What can hang from each mark
V: H Z
X: E Y
T: M
R: Z
P: H M
M: T
Y: D U X
E: X
C: Z
H: E P V
Z: B R U
U: Y Z

Every row comes from one small tree of marks. The marks that hang from a mark follow it in brackets, in alphabetical order. Every link used is in the known rows. Which tree was each row made from?
(in the rows, 128 means zero)
Known rows
U(Y(D X) Z): [107 177 116 158 122 101 111 137 171 149 170 143 216 184  71 123 170 179
 128 150 114 141  96 133 151 138 151 146 107 170 115 136 142 112 108  59
 184 129 101 161 215 108 137 133 176]
Y(D U X): [128 184 136 152 114  99 160 149 128 153 163 155 202 172 107  94 139 156
 131 158 138 141 136 141 145 125 136 158 133 157 150 125 102 116 145 112
 163 129 125 110 176 141 161 148 185]
V(H Z(B R)): [ 85  82 106 100 108 116  96 120  63 121 101 196  83 189 117 140 130 155
 136 134 131 173 108 183  44 155  90 110 132 148 145 129 125  95 212  70
  60 119  48 138 156 122 144 110 144]
U(Y Z): [106 145 104 140 137 129  98 121 167 122 155 128 144 145 100 151 150 163
 121 126 110 125  95 131 150 140 118 131 108 151  95 135 128 115 103  83
 152 127 107 169 184 104 110 122 127]
X(E Y(U)): [117 172 144 127 143 127 119 147 108 120 145 151 142 140 138 140  99 141
  88 134 159 100 141 161 177  85  75 145 145 157 154 123  61  97 117 143
 110 125 142 144 146 126 126 130 132]
Z(R): [143 113 121 125 129 132 126 121 116 124 119 154 106 146 123 109 133 124
 139 137 118 145 129 139 120 125 111 135 132 136 132 131 137 138 159  98
 122 146  82 126 126 139 134 112 138]
E(X(Y(U(Z(B))))): [ 73 159 121 124 132 109 155 144  79 130 173 163 151 156 149 105 101 168
 103 154 163 132  93 156 211  97 103 147 114 186 127 116  90 114 135 100
 126 140 110 152 183  74 130  96 135]
Y(D U(Z(B)) X): [ 94 188 116 158 106  93 148 152 113 142 176 167 188 206 100  80 137 179
 145 161 134 136  99 138 196 130 114 147 127 180 130 119 106 129 158  83
 166 145  88 120 198  98 167 130 191]
U(Z(B)): [ 90 133 110 136 115 121 118 131 111 120 143 143 117 162 117 111 123 153
 141 133 122 121  95 124 177 135 107 114 121 149 108 120 131 144 145  97
 131 142  92 145 155  86 132 110 138]
X(E Y): [122 148 146 125 143 131 100 137 111 124 126 137 142 135 133 149 102 121
  90 131 155 107 136 150 161  91 106 129 143 148 154 123  99 102 110 136
 108 128 137 147 126 119 121 119 124]
X(E Y(D)): [109 168 150 131 142 119  97 147 131 133 139 142 167 169 113 136 108 135
 101 143 154 117 139 147 152  89  92 145 141 160 165 126 108  98 117 129
 117 129 142 146 146 124 138 125 162]
Y(D X): [132 160 140 148 112 104 142 144 132 159 143 141 199 164 101 103 144 144
 138 154 133 148 130 134 127 130 163 141 130 146 150 126 143 124 137 106
 158 131 120 118 154 136 156 140 174]
H(P V(Z)): [104 126 153 132 134 108 111 112  74 154 105 143 124 169  73 103 133 109
  94 142 162 123 118 175  35 152 167 102 132  95 129 134  63 127 131 149
 124 129 117 133  69 146 150 114 114]
P(M(T)): [157 126 137 118 120 161 142 113 104 123 138 151 154 124 143 124 166 134
 142 138 146 140 103 132 109 158 114 159 122  84 145 124 143 128 140  91
 143 121 113 127 175 126 169 137 139]
C(Z(U)): [134 150 109 112 113 123 123 125 113 124 134 159 127 120 108 130 124 142
 126 113 121 126 138 139 141 127  95 148 135 133  54 131 141 122 116  74
 125 136 121 123 144  91 130 113 140]
X(Y(U)): [127 151 132 127 138 126 128 134 107 124 164 151 140 115 134 132 103 139
 100 129 147 140 132 159 166  74 101 145 123 146 148 131  70 111 121 144
 114 125 131 151 149 121 130 132 141]
P(M): [156 114 127 121 136 143 149 116 134 132 127 130 147 131 136 136 146 129
 119 138 143 131 132 131 119 140 121 138 131 134 136 102 138 127 149 125
 136 115 104 124 141 119 146 119 132]
E(X): [110 130 137 115 135 122 171 136 117 141 124 125 151 142 156 116 133 135
 122 150 151 124 123 127 124 144 155 141 128 145 129 119 147 121 124 119
 139 127 141 115 138 120 124 111 113]
P(H M(T)): [165 101 133 115 130 186 154 103 110 130 131 149 162 133 149 143 141 117
 130 145 140 150 107 122 113 169 108 151 118  64 149 125 155 129 171 101
 158 119 150 125 184 125 157 143 130]
R(Z(U)): [129 124 119 129 121 124  97 140  77 135 128 160 121 137 117 114 130 139
 152 122 137 111 150 147 102 126 116 124 128 152  61 115 147 118 135  92
 132 109 140 132 140 116 147 120 134]
H(E(X) P V): [ 96 148 178 161 151  99 173 147  83 179 101 145 157 172 118  89 131 104
 114 166 199 105 112 180  83 157 193 112  90 100 141 130  67 147 121 169
 154 164 129 103  39 148 136  90  59]
C(Z(B R U)): [116 159  91 107  97 127 128 126  81 110 117 202  93 164 102  98 124 150
 157 130 118 144 125 156 154 128  66 148 139 151  56 125 156 133 174  48
 112 156  51 119 143  78 145  84 161]
E(X(Y)): [113 130 144 114 143 121 149 133  98 142 140 137 161 122 151 132 111 129
  99 146 166 142 124 149 140  93 155 139 120 152 149 121 127 107 110 125
 120 129 141 148 142 111 120 104 114]
T(M): [140 112 138 132 123 137 121 118 131 123 124 134 148 126 142 120 131 136
 139 123 135 133 129 135  97 145 128 148 119  73 120 149 114 131 134 117
 140 110 136 127 122 136 118 165 137]
H(P(M) V): [144 124 152 138 136 130 153 115  95 160 109 144 151 148  84 121 147 103
 114 155 179 114 131 161  84 156 153 126 131  96 142 114  79 150 144 172
 148 125  93 120  80 142 159 103 113]
R(Z(U(Y))): [113 158 105 130 128 125  86 138 117 129 129 167 135 146  93 131 145 157
 151 123 136 113 131 163  93 139 119 135 116 165  47 126 148  97 118  83
 148 100 132 159 168 116 135 117 131]
P(H(E)): [131 112 144 151 147 148 144 125 139 147 117 139 143 148 149 135 104 107
 119 132 136 135 128 142 122 133 126 107  86 101 132 133 116 134 160 142
 143 154 162 126 104 125 111 132  85]
P(H(E) M(T)): [160 113 150 142 143 179 156 109 116 142 126 163 171 144 165 133 148 111
 133 144 155 147 100 141 106 165 116 141  80  56 149 126 130 134 171 106
 158 147 148 127 155 126 151 136  93]
Z(B R U(Y)): [ 96 196  94 116 111 139 128 132 114 107 108 199 105 203  89 107 140 157
 166 134 115 154 111 182 106 140  84 141 129 163  89 129 155 111 169  41
 118 145  55 149 167  96 134  87 151]
P(H(V) M): [160  81 133 131 145 159 163 102 103 151 113 139 145 144 111 147 120 102
 113 149 163 128 132 142 109 163 136 128 117  97 139 107 131 159 174 155
 162 107 133 117 131 134 145  97 112]
Z(B R U(Y(X))): [110 207 106 127  91 126 143 136 101 125 108 206 148 205  81  99 152 163
 161 143 119 166 112 185 115 143 133 138 127 175  97 126 159 110 168  28
 141 149  44 143 179  97 149  90 157]
X(E Y(D U)): [108 194 144 136 144 115 115 157 125 130 159 160 170 176 120 127 105 151
  93 148 162 113 142 158 173  82  62 160 146 169 164 127  69  91 123 135
 120 128 145 139 169 129 144 135 174]

Which tree is each row?
[ 77 171  91 141 120 114 101 133 151 119 150 180 134 223  73  97 152 185
 163 155 107 150  81 149 152 140  77 149 116 179 108 133 148 123 164  45
 147 148  46 160 205  95 140  96 185]  U(Y(D) Z(B R))
[ 82 181  99 129 109 118  91 144  98 122 119 186 121 169  87 113 142 167
 170 130 142 115 117 169 105 142 103 129 118 170  46 116 150  98 144  85
 138 104 107 159 171  96 141 103 143]  R(Z(B U(Y)))
[101 200 125 157 128 100 105 152 167 149 151 138 218 209  76 127 162 180
 115 155 132 104 103 142 160 149 132 146 130 187 121 128 134  99 104  58
 178 130 107 151 208 107 135 134 171]  U(Y(D X(E)) Z)
[ 72 199 104 107 116 125 109 123 110 109 114 181 122 200  94 116 138 163
 125 119 122 149 106 191  52 151 104 124 129 159  83 124 141  75 145  46
 109 116 101 163 171  79 137 109 145]  V(Z(B U(Y)))
[121 197 137 137 125 118 118 145 153 139 112 139 186 166 103 143 149 150
 112 143 141 100 122 155 136 149 154 138 138 159 128 126 122  92 106 103
 162 115 115 136 165 125 122 125 130]  U(Y(X(E)))
[108 216 140 146 126 105 121 156 170 148 128 147 215 201  86 128 161 167
 122 156 142 108 122 153 130 149 138 152 142 173 140 129 131  86 113  93
 172 120 121 135 184 131 140 131 167]  U(Y(D X(E)))
[141 146 169 150 135 149 146 123 107 150 124 164 173 157 132 107 167 112
 135 150 169 134  97 159  79 158 133 135  92  56 153 136  76 131 138 127
 147 159 106 124 101 136 169 146  96]  H(E P(M(T)))
[ 92  98 147 134 140 108 157 147 106 160 116 157 152 154 167 162 129 142
 129 144 168 137 113 167  80 154 143 119  87 133 152 130 117 108 145 119
 101 137 128 118 128 133 117 117  74]  V(H(E(X)))
[100 146 112 127 107 118 101 144  62 124 118 179 106 156 111  94 128 146
 169 130 144 116 131 155 115 132 106 118 129 165  63 107 147 123 165  97
 127 114 115 130 141  99 154 104 139]  R(Z(B U))
[127  83 136 115 123 136 135 120 117 149 114 157 158 142 107 189 149 129
 119 145 158 141 135 156  64 165 115 121 134 106 163 123  88 104 164 147
 105 112  88 130 122 140 141 137 120]  V(H(P(M)))
[103 161  99 142 104 115 117 128 120 130 137 175 150 192  82 100 163 177
 150 148 112 153  83 158 167 143 141 130 110 175 105 129 144 127 157  42
 157 148  26 160 196  94 136  94 148]  U(Y(X) Z(B R))
[ 91 152  89 132 120 129 102 126 134 112 136 172 107 189  90 108 148 172
 152 137 105 144  82 150 163 143  92 132 114 165  96 132 140 127 159  51
 141 145  39 165 183  95 124  92 142]  U(Y Z(B R))
[122 130  96 137 136 134  97 117 150 118 146 156 121 169  94 129 154 164
 134 132  97 138  95 141 145 138 107 138 112 159  95 139 137 126 134  46
 144 143  63 166 185 110 118 103 134]  U(Y Z(R))
[ 84 179 126 136 131 118 105 148  91 111 158 163 129 172 127 121  96 161
 100 137 154  98 109 157 227  91  59 133 136 177 131 118  64 111 132 110
 113 140 103 156 170  83 129 113 144]  X(E Y(U(Z(B))))
[ 78 111 163 139 136 105 161 152 110 174 107 161 165 167 143 154 135 130
 120 157 180 130 114 178  63 159 155 107  94 115 160 141  73  98 145 146
 107 153 122 119  85 139 119 125  69]  V(H(E(X) P))
[145  97 146 123 144 130 132  96  61 156  95 171 125 192  76  87 164 109
  96 161 166 144 125 188  19 166 144 120 136 105 139 113  82 133 181 117
 127 128  49 126  83 144 177  91 125]  H(P(M) V(Z(R)))
[118 152 108 148 101 106 149 138  83 131 153 183 137 191 109  70 139 171
 145 157 121 144 101 150 194 129 112 138 127 176 123 123 107 142 183  60
 146 159  39 118 180 102 157 109 162]  Y(U(Z(B R)) X)
[ 82 112 171 136 148 107 139 148  87 173 123 170 176 145 140 171 110 128
  96 152 196 153 114 196  80 112 157 109  87 117 176 143  55  88 131 155
  92 152 122 152  86 131 114 121  67]  V(H(E(X(Y)) P))
[152  87 143 117 140 170 132  87  58 141 119 163 148 158 121 124 148 110
 111 148 165 148  98 157  43 189 137 140 115  51 139 119 136 132 173  95
 151 100 142 131 170 133 178 120 121]  P(H(V(Z)) M(T))
[132 138 150 120 133 132 140 102  55 152  99 171 147 189  72 109 148 111
  95 142 169 133 137 197   5 169 145 116 143 110 112 107  88 119 152 102
 126 119  97 127  90 116 176 101 128]  H(P(M) V(Z(U)))
[140 137 160 152 147 132 154 125 135 161 109 147 169 155 124 119 149 107
 112 149 163 125 128 165  86 144 137 114 103 100 142 116  71 126 148 162
 141 157  97 123  67 125 145 126  90]  H(E P(M))
[105  94 119 117 128 139 127 104  49 135  89 185  85 204  97  92 108 115
 125 150 145 153 109 174  66 160 120 107 125 112 128 119 130 143 217 104
 121 132  88 126 117 123 148  82 128]  P(H(V(Z(B R))))
[124 181 152 147 118 103 131 156 130 155 125 139 200 190 106 111 143 146
 121 158 147 110 138 136 139 137 139 142 150 155 155 119 131 112 130 107
 153 130 131 105 156 133 153 139 173]  Y(D X(E))
[108 243 135 139 117 116 127 155 146 142 124 170 211 221  79 131 155 167
 131 150 134 116 134 175 111 150 122 156 145 184 117 125 146  80 113  45
 161 130 126 133 192 114 146 127 177]  Z(U(Y(D X(E))))
[113 172 134 137 137 115 126 142 124 133 178 160 170 149 115 120 110 147
 110 145 146 151 134 156 157  71  88 161 126 158 160 132  80 106 128 136
 124 129 136 149 165 126 142 136 178]  X(Y(D U))
[115 188 136 161 125  97 136 156 130 149 165 147 205 207 108 103 137 175
 112 161 138  95 124 133 193 136 101 153 148 183 136 120  96 114 125  78
 169 140 120 110 196 117 159 143 182]  Y(D U(Z) X(E))
[ 68 161 164 160 132  98 118 131  61 161  91 170 118 199  85  72 128 109
 113 148 186 124  96 204  40 156 159  82  95  92 128 128  44 133 159 160
 119 153  91 129  37 123 158  98  86]  H(E P V(Z(B)))
[108 137 167 153 161 108 154 140  62 168 130 149 160 135 142 110 109 119
  97 150 201 127 110 189 122 101 183 123  73 124 154 122  92 142 107 152
 130 149 130 138  86 131 128  77  68]  H(E(X(Y)) V)
[101 206 116 132 127 127 123 137 161 126 141 169 169 191  80 133 147 163
 145 133 117 145 123 161  95 135  96 158 124 160  99 137 149  94 116  58
 144 126 129 152 185 111 134 122 172]  Z(U(Y(D)))
[117 196 106 128 126 133 122 134 145 124 133 192 145 212  76 114 154 165
 157 142 108 160 127 171  89 136  80 164 128 168 102 139 157 103 148  26
 135 144  87 145 188 119 143 105 178]  Z(R U(Y(D)))
[101 167 117 150 102 104 148 144  95 134 161 158 159 167 115  88 131 172
 134 147 130 126  99 146 200 131 127 131 122 167 120 116  98 134 153  91
 155 140  84 129 181  91 152 126 157]  Y(U(Z(B)) X)
[125 163 108 153 124 110 111 134 154 147 160 168 193 205  67 102 174 180
 140 158 106 162  98 144 146 136 137 150 113 181 118 138 149 121 139  29
 173 149  56 154 211 115 144 119 180]  U(Y(D X) Z(R))
[ 86 100 158 140 135 111  98 129 100 160 107 166 140 176 112 152 132 123
 104 129 155 151 113 193   4 155 136  86  96  98 151 146  49  81 155 131
  81 140 109 145  79 137 126 149  83]  V(H(E P) Z)
[ 98 171 139 128 147 106 166 150 113 145 173 160 192 161 139 109 112 157
 101 163 171 148 130 160 157  88 112 171 126 174 160 126  99  98 128 123
 136 126 151 140 175 118 143 119 164]  E(X(Y(D U)))
[ 93 156 129 138 147 100 153 145 113 146 196 154 193 173 133 109 115 173
  95 162 158 140 111 145 188  93 102 167 116 190 139 125 100 106 118  88
 145 137 139 151 199  95 137 116 165]  E(X(Y(D U(Z))))
[101 154 146 125 144 111 150 144 114 150 154 146 193 155 133 119 116 144
 105 161 165 152 124 149 138  94 140 155 121 166 159 125 136 104 117 120
 130 131 147 148 157 116 137 114 157]  E(X(Y(D)))
[150 131 115 148 116 115 144 130  99 139 164 165 153 166 115  90 146 160
 128 148 116 144 115 141 181 126 122 141 125 166 121 130 106 142 157  57
 155 155  64 122 179 121 146 125 153]  Y(U(Z(R)) X)
[110 149 169 173 142 109 131 136  98 166 107 147 137 156  89 101 130  98
 120 146 176 109 116 178  83 141 168 100  89  81 137 139  46 156 123 180
 140 163 116 119  28 155 141 109  75]  H(E P V)
[ 78 201 108 155 105  98 116 146 154 141 160 159 201 203  66 103 159 190
 146 157 124 142  82 143 166 144 141 140 112 180 113 125 143 116 134  61
 175 134  76 159 213  89 147 119 186]  U(Y(D X) Z(B))
[112 152 139 120 144 120 168 143  97 137 161 149 162 129 158 122 103 145
  91 148 170 136 128 159 163  90 127 158 124 162 149 123  89 100 118 134
 125 125 146 138 158 113 127 115 123]  E(X(Y(U)))
[ 89 156 113 139 124 114 115 136  92 112 178 165 126 145 122 118 101 164
 111 134 141 136  98 155 213  80  80 132 114 165 127 123  72 126 139 110
 116 139  96 168 175  81 133 114 147]  X(Y(U(Z(B))))
